(in the rows, 128 means zero)
Known rows, with every way that one mark hangs from another
puru[deleg]: [110 137 125  92 138 124 116 132 110 110 134 128 131 130 137 129 120 126
 142 148 103 127 126 143 143 130]
leno[gorer puru]: [124 162 128 118  87 113 137 121 103 134 125 124 133 146 146 127 115 114
 149 162 135 140 173 147 131  98]
befotid[rarota]: [122 164 122 108 148 115 115 127  98 121 144 145 115 146 141 138 111 111
 161 143 112 134 123 146 142 159]
zaret[muted puru[rarota]]: [120 187 120 138 127 124 137 111 136 140 118 128 121 143 133 143  59 124
 102  78 128 118 126 144 126 136]
nuvupod[piza[deleg[mizofa puru]]]: [130 110 131 169 143 143 125 164 152 137 102 161 127  80 133 131 190 103
 142 154 181 104 101 132 131 187]
leno[puru[deleg[mizofa]]]: [121 119 132 111 114 136 128 110 115 116 131 111 133 114 146 125 174 110
 128 166 150 133 123 146 140  77]
leno[gorer puru[deleg[piza] zaret]]: [108 106 126 109  77 120 127 110 110 130 124 105 139 147 129 119 158 170
 161 157 139 146 184 136 123  38]
nuvupod[piza]: [135 145 131 134 141 118 127 143 133 123 121 140 127 116 136 135 129 122
 170 171 119 117 129 139 140 182]
deleg[mizofa piza[nuvupod] puru]: [ 98  81 149 161 148 131 144  95 147 126 157 147 129  76 145 133 241 112
 121 108 152 109  88 110 127 163]
puru[deleg[mizofa] rarota]: [147 119 131  93 154 130 128 130 115 121 139 118 131 113 120 122 127 115
 128 158 118 131 101 130 131 110]
piza[deleg]: [117 148 115 112 137 132 113 163 118 114 112 135 130 132 131 128 119 100
 133 146 125 131 141 131 142 190]
nuvupod[piza[deleg[mizofa puru[rarota]]]]: [155 107 130 161 142 140 128 163 149 145 106 157 127  96 114 125 138  99
 140 164 168 115  79 122 121 181]
nuvupod[piza[deleg[mizofa puru[zaret]]]]: [149  99 129 166 139 145 119 170 167 140  98 158 123  95 117 123 174 116
 151 155 183 111 126 132 123 170]
puru[rarota[befotid] zaret]: [181 137 126 116 136 124 135 134 107 144 123  93 115 163 105 124  46 134
 125 119  97 133 138 129 128  98]
rarota[befotid]: [139 148 130 123 140 123 139 130  99 130 122 102 119 137 139 139 115 126
 123 112 110 115 136 138 145 122]
piza[deleg[mizofa puru[rarota]] nuvupod]: [151 110 140 141 140 143 125 147 145 132 132 153 129 110 117 116 145  67
 111 131 138 123  72 105 116 195]
leno[gorer puru[zaret]]: [143 153 126 115  84 115 131 126 117 138 120 119 130 157 130 119  99 130
 155 159 137 147 197 146 125  80]
mizofa[deleg[piza puru[zaret]]]: [100  70 117 162 144 128 122 118 145 123 135 154 128 122 122 131 148 186
 123  98 139 149 127 124 119 113]
zaret[muted puru]: [ 96 189 123 146 127 125 132 110 141 130 115 130 121 129 153 150 111 128
 108  75 140 108 145 154 135 142]
piza[deleg[puru]]: [ 97 125 116 139 132 137 118 150 129 132 117 159 125 122 136 129 114 104
 123 121 147 124 119 136 134 182]
gorer[voniri]: [109 171 117 106 147 117 126 149 122 115 156 134 125 120 148 129 113 139
 118 140 105 129 156 128 154 172]
piza[deleg[mizofa puru[rarota zaret]]]: [153 103 120 137 144 144 121 155 148 144 115 145 121 119 101 113 102 105
 112 129 165 133 115 122 115 143]
leno[gorer[voniri] puru[zaret]]: [135 175 122 110  84 113 130 145 121 134 142 119 130 150 136 116  99 151
 138 159 128 147 216 134 137  92]
leno[gorer[voniri]]: [119 184 123 100 128 106 132 161 109 126 150 136 131 129 147 130 119 145
 136 148 110 129 187 126 144 146]
nuvupod[piza[deleg[mizofa]]]: [154 129 130 142 147 138 121 175 141 119 100 137 132  94 129 132 194 102
 155 180 159 113 125 128 137 193]
leno[puru[deleg rarota zaret[muted]]]: [140 157 118 102  90 131 125 105 131 134 112 100 129 173 114 122  45 128
 125 134 119 143 148 134 122  68]
leno[puru]: [113 149 122 123 107 124 132 105 113 123 131 121 128 142 144 127 112 106
 132 153 131 139 141 147 143 122]
fenot[befotid]: [128 147 134 122 150 119 127 111 114 122 116 122 121 127 136 138 124 138
 112 136 105 122 147 141 136 166]
puru[zaret[muted]]: [127 176 120 118 137 123 130 120 143 127 116 123 121 147 129 138  94 124
 128 103 126 122 178 133 133 142]
mizofa[deleg[piza[nuvupod] puru]]: [ 97  78 138 169 138 126 126 110 142 109 150 158 137 113 137 134 188 148
 122 105 115 137  82 108 119 168]
piza[deleg[mizofa puru] nuvupod]: [127 114 142 150 140 145 122 149 149 122 129 156 130  95 135 124 198  67
 115 126 151 112  91 115 126 203]
piza[deleg[puru] nuvupod]: [113 127 134 141 125 138 114 152 139 121 127 160 130 123 136 123 135  74
 126 125 122 118  99 118 128 217]
mizofa[deleg[piza[nuvupod]]]: [118 101 135 144 142 123 121 124 131  92 148 137 142 124 133 133 188 143
 133 131  93 146 106 106 125 171]

Rows
[102  94 151 142 131 136 125 107 141 108 148 120 136  86 147 133 252 135
 121 107 137 110  95 131 128 124] => zaret[puru[deleg[mizofa piza[nuvupod]]]]
[ 83  81 129 160 158 130 148  96 136 136 146 146 124  74 145 138 219 135
 116 103 173 114 106 127 134 129] => deleg[mizofa piza puru]
[150 135 141 123 142 140 118 159 137 105 127 131 134 106 132 123 195  66
 127 152 129 120 113 112 132 208] => piza[deleg[mizofa] nuvupod]
[145  97 144 114 122 127 134 114 100 122 140  85 134 138 118 128 142 136
 127 122  74 118  81 100 126 109] => puru[deleg[piza[nuvupod]] rarota[befotid]]
[158 185 121 114  79 115 142 115 125 153 106 109 130 176 115 124  44 124
 135 135 135 143 189 130 112  71] => leno[gorer puru[rarota zaret[muted]]]
[171 171 123 125 131 125 144 125 121 148 106  87 116 168 110 137  42 132
 109  88 109 119 152 121 126  96] => puru[rarota[befotid] zaret[muted]]
[131 158 122  91  77 118 119 149 114 127 141 116 136 154 135 112 105 164
 139 168 118 146 205 136 134  63] => leno[gorer[voniri] puru[deleg zaret]]
[150 112 125 157 140 128 136 131 108 141 123 129 121 146 119 135  63 154
  98  97 108 138  76 127 120  98] => mizofa[deleg[puru[rarota[befotid]]]]
[ 71 104 124 130 124 128 119 109 120 117 131 125 131 113 147 137 172 171
 131 103 130 120 123 149 135 100] => zaret[puru[deleg[piza]]]
[114  87 149 117 145 133 128 112 131 100 154 118 140  90 138 129 250 121
 137 140 118 117  98 110 133 137] => puru[deleg[mizofa piza[nuvupod]]]
[108  92 138 147 133 123 139  98 136 134 160 147 129 118 124 124 136 117
 127 111 110 125  73 104 118 170] => deleg[piza[nuvupod] puru[rarota]]
[132 113 119 145 147 124 124 132 127 129 139 161 128 138 119 128  62 143
 112 121 113 151  84 128 118 136] => mizofa[deleg[puru[rarota]]]
[128 209 118 117  81 114 139 134 133 140 124 113 130 158 142 130  95 149
 118 128 140 134 229 126 132  88] => leno[gorer[voniri] puru[zaret[muted]]]
[100 101 142 107 131 124 120 113 122 101 150 122 139 116 138 128 195 129
 147 138  90 123 105 113 134 154] => puru[deleg[piza[nuvupod]]]
[145 157 120  90 130 126 121 127 133 129 115 113 127 160 109 126  52 137
 128 121 103 130 145 128 122 105] => puru[deleg rarota zaret[muted]]
[121 101 147 136 155 127 140 108 137 109 155 125 134  86 139 132 244 106
 133 131 130 118 112 108 134 169] => deleg[mizofa piza[nuvupod]]
[152 104 129 137 155 131 136 119 146 149 140 145 116 116 111 116 102 117
 117 119 152 131 114 131 119 116] => deleg[mizofa puru[rarota zaret]]
[115 120 122 162 127 135 117 164 145 136  99 165 127 111 132 131 132 113
 154 155 153 110 110 133 132 203] => nuvupod[piza[deleg[puru]]]
[ 88 175 124 126 119 130 122 118 133 123 111 125 127 132 151 147 118 141
 111  83 130 106 137 157 133 113] => zaret[muted puru[deleg]]
[156 115 131 132 120 139 109 155 151 133 126 153 127 149 100 106  70  89
 125 128 109 136 103 110 110 193] => piza[deleg[puru[rarota zaret]] nuvupod]
[160 170 118 102  83 113 133 147 118 143 145 116 130 164 118 109  49 151
 132 166 117 157 195 125 127  83] => leno[gorer[voniri] puru[rarota zaret]]
[119  77 134 163 138 124 127 112 139 119 151 157 137 125 118 127 132 145
 117 112 100 148  62  97 109 159] => mizofa[deleg[piza[nuvupod] puru[rarota]]]
[141  76 127 105 151 131 128 119 128 123 140 109 131 113 105 118 163 157
 134 144 133 139 122 117 122  78] => puru[deleg[mizofa piza] rarota zaret]
[142 137 115 152 138 128 127 126 154 139 117 150 124 158 107 132  41 153
 104  84 125 145 122 121 106 118] => mizofa[deleg[puru[rarota zaret[muted]]]]
[151 125 122  81 134 125 111 139 120 123 133 120 127 157 104 112  51 138
 143 154  90 144 132 133 125 105] => puru[deleg rarota zaret]
[ 95  86 131 113 154 131 132 113 119 111 141 119 135  86 141 134 233 147
 136 138 144 122 119 126 140 103] => puru[deleg[mizofa piza]]
[142 185 126 151 120 127 147 114 118 151 103  95 115 153 132 151  61 136
  89  57 124 105 122 142 127  97] => zaret[muted puru[rarota[befotid]]]
[158 127 138 132 133 138 134 128 106 139 121  92 121 121 128 134 128 141
 100 101 130 111  91 148 128  54] => zaret[puru[deleg[mizofa] rarota[befotid]]]
[116  80 129 113 152 132 124 119 132 114 137 112 131 100 124 125 210 160
 140 137 146 129 144 128 133  88] => puru[deleg[mizofa piza] zaret]
[134 140 128  96  75 121 119 130 109 131 118 113 135 161 129 116 107 140
 162 167 127 145 185 149 123  51] => leno[gorer puru[deleg zaret]]
[122  97 138 100 130 124 122 111 118 110 155 119 140 131 118 120 142 127
 141 145  78 132  87 104 125 148] => puru[deleg[piza[nuvupod]] rarota]
[110 111 124 146 148 143 125 148 136 132 115 155 124  94 137 130 173  96
 113 123 174 118 112 130 132 169] => piza[deleg[mizofa puru]]
[165 157 126 103 125 130 134 128 115 141 103  80 121 171 108 134  52 144
 114  97 100 117 142 123 124  65] => puru[deleg rarota[befotid] zaret[muted]]
[131 135 138 106  95 125 134 126 104 128 126 113 137 119 145 124 179 119
 145 173 155 133 156 145 129  54] => leno[gorer puru[deleg[mizofa]]]
[131 104 121 146 144 146 119 156 150 135 114 151 120 104 121 121 157 106
 117 121 177 124 137 131 125 151] => piza[deleg[mizofa puru[zaret]]]
[104  76 116 158 148 123 131 113 126 129 141 155 132 123 118 131 113 170
 114 110 125 152  82 115 115 121] => mizofa[deleg[piza puru[rarota]]]
[138  85 147 107 146 131 131 110 125 110 158 113 141 104 121 121 202 117
 133 148 106 126  77 100 123 134] => puru[deleg[mizofa piza[nuvupod]] rarota]
[151 151 125 149 128 128 150 109 132 166 108 110 110 158 114 137  42 135
  98  62 128 111 130 124 118  90] => deleg[puru[rarota[befotid] zaret[muted]]]
[120  91 140 108 126 127 113 120 135 104 145 116 136 128 123 119 177 145
 151 136  93 130 131 115 126 138] => puru[deleg[piza[nuvupod]] zaret]
[ 90 104 115 174 139 127 133 105 157 129 116 149 128 127 127 144 147 183
 108  67 151 134 140 118 116 112] => mizofa[deleg[piza puru[zaret[muted]]]]
[107 152 112 144 125 141 119 143 153 140  93 150 120 138 125 134 100 115
 113  86 159 115 157 128 124 163] => piza[deleg[puru[zaret[muted]]]]
[147 159 125 107  88 111 140 122  99 144 130 118 134 158 126 121  63 114
 145 166 123 149 152 137 123  89] => leno[gorer puru[rarota]]
[113 171 121 116 121 127 125 116 129 132 115 121 127 146 132 139  66 138
 109  90 117 116 115 146 125 105] => zaret[muted puru[deleg rarota]]
[178 136 124 130  97 129 139 109 104 148 118  81 118 175 110 117  43 127
 121 133 118 145 141 136 128  60] => leno[puru[rarota[befotid] zaret]]
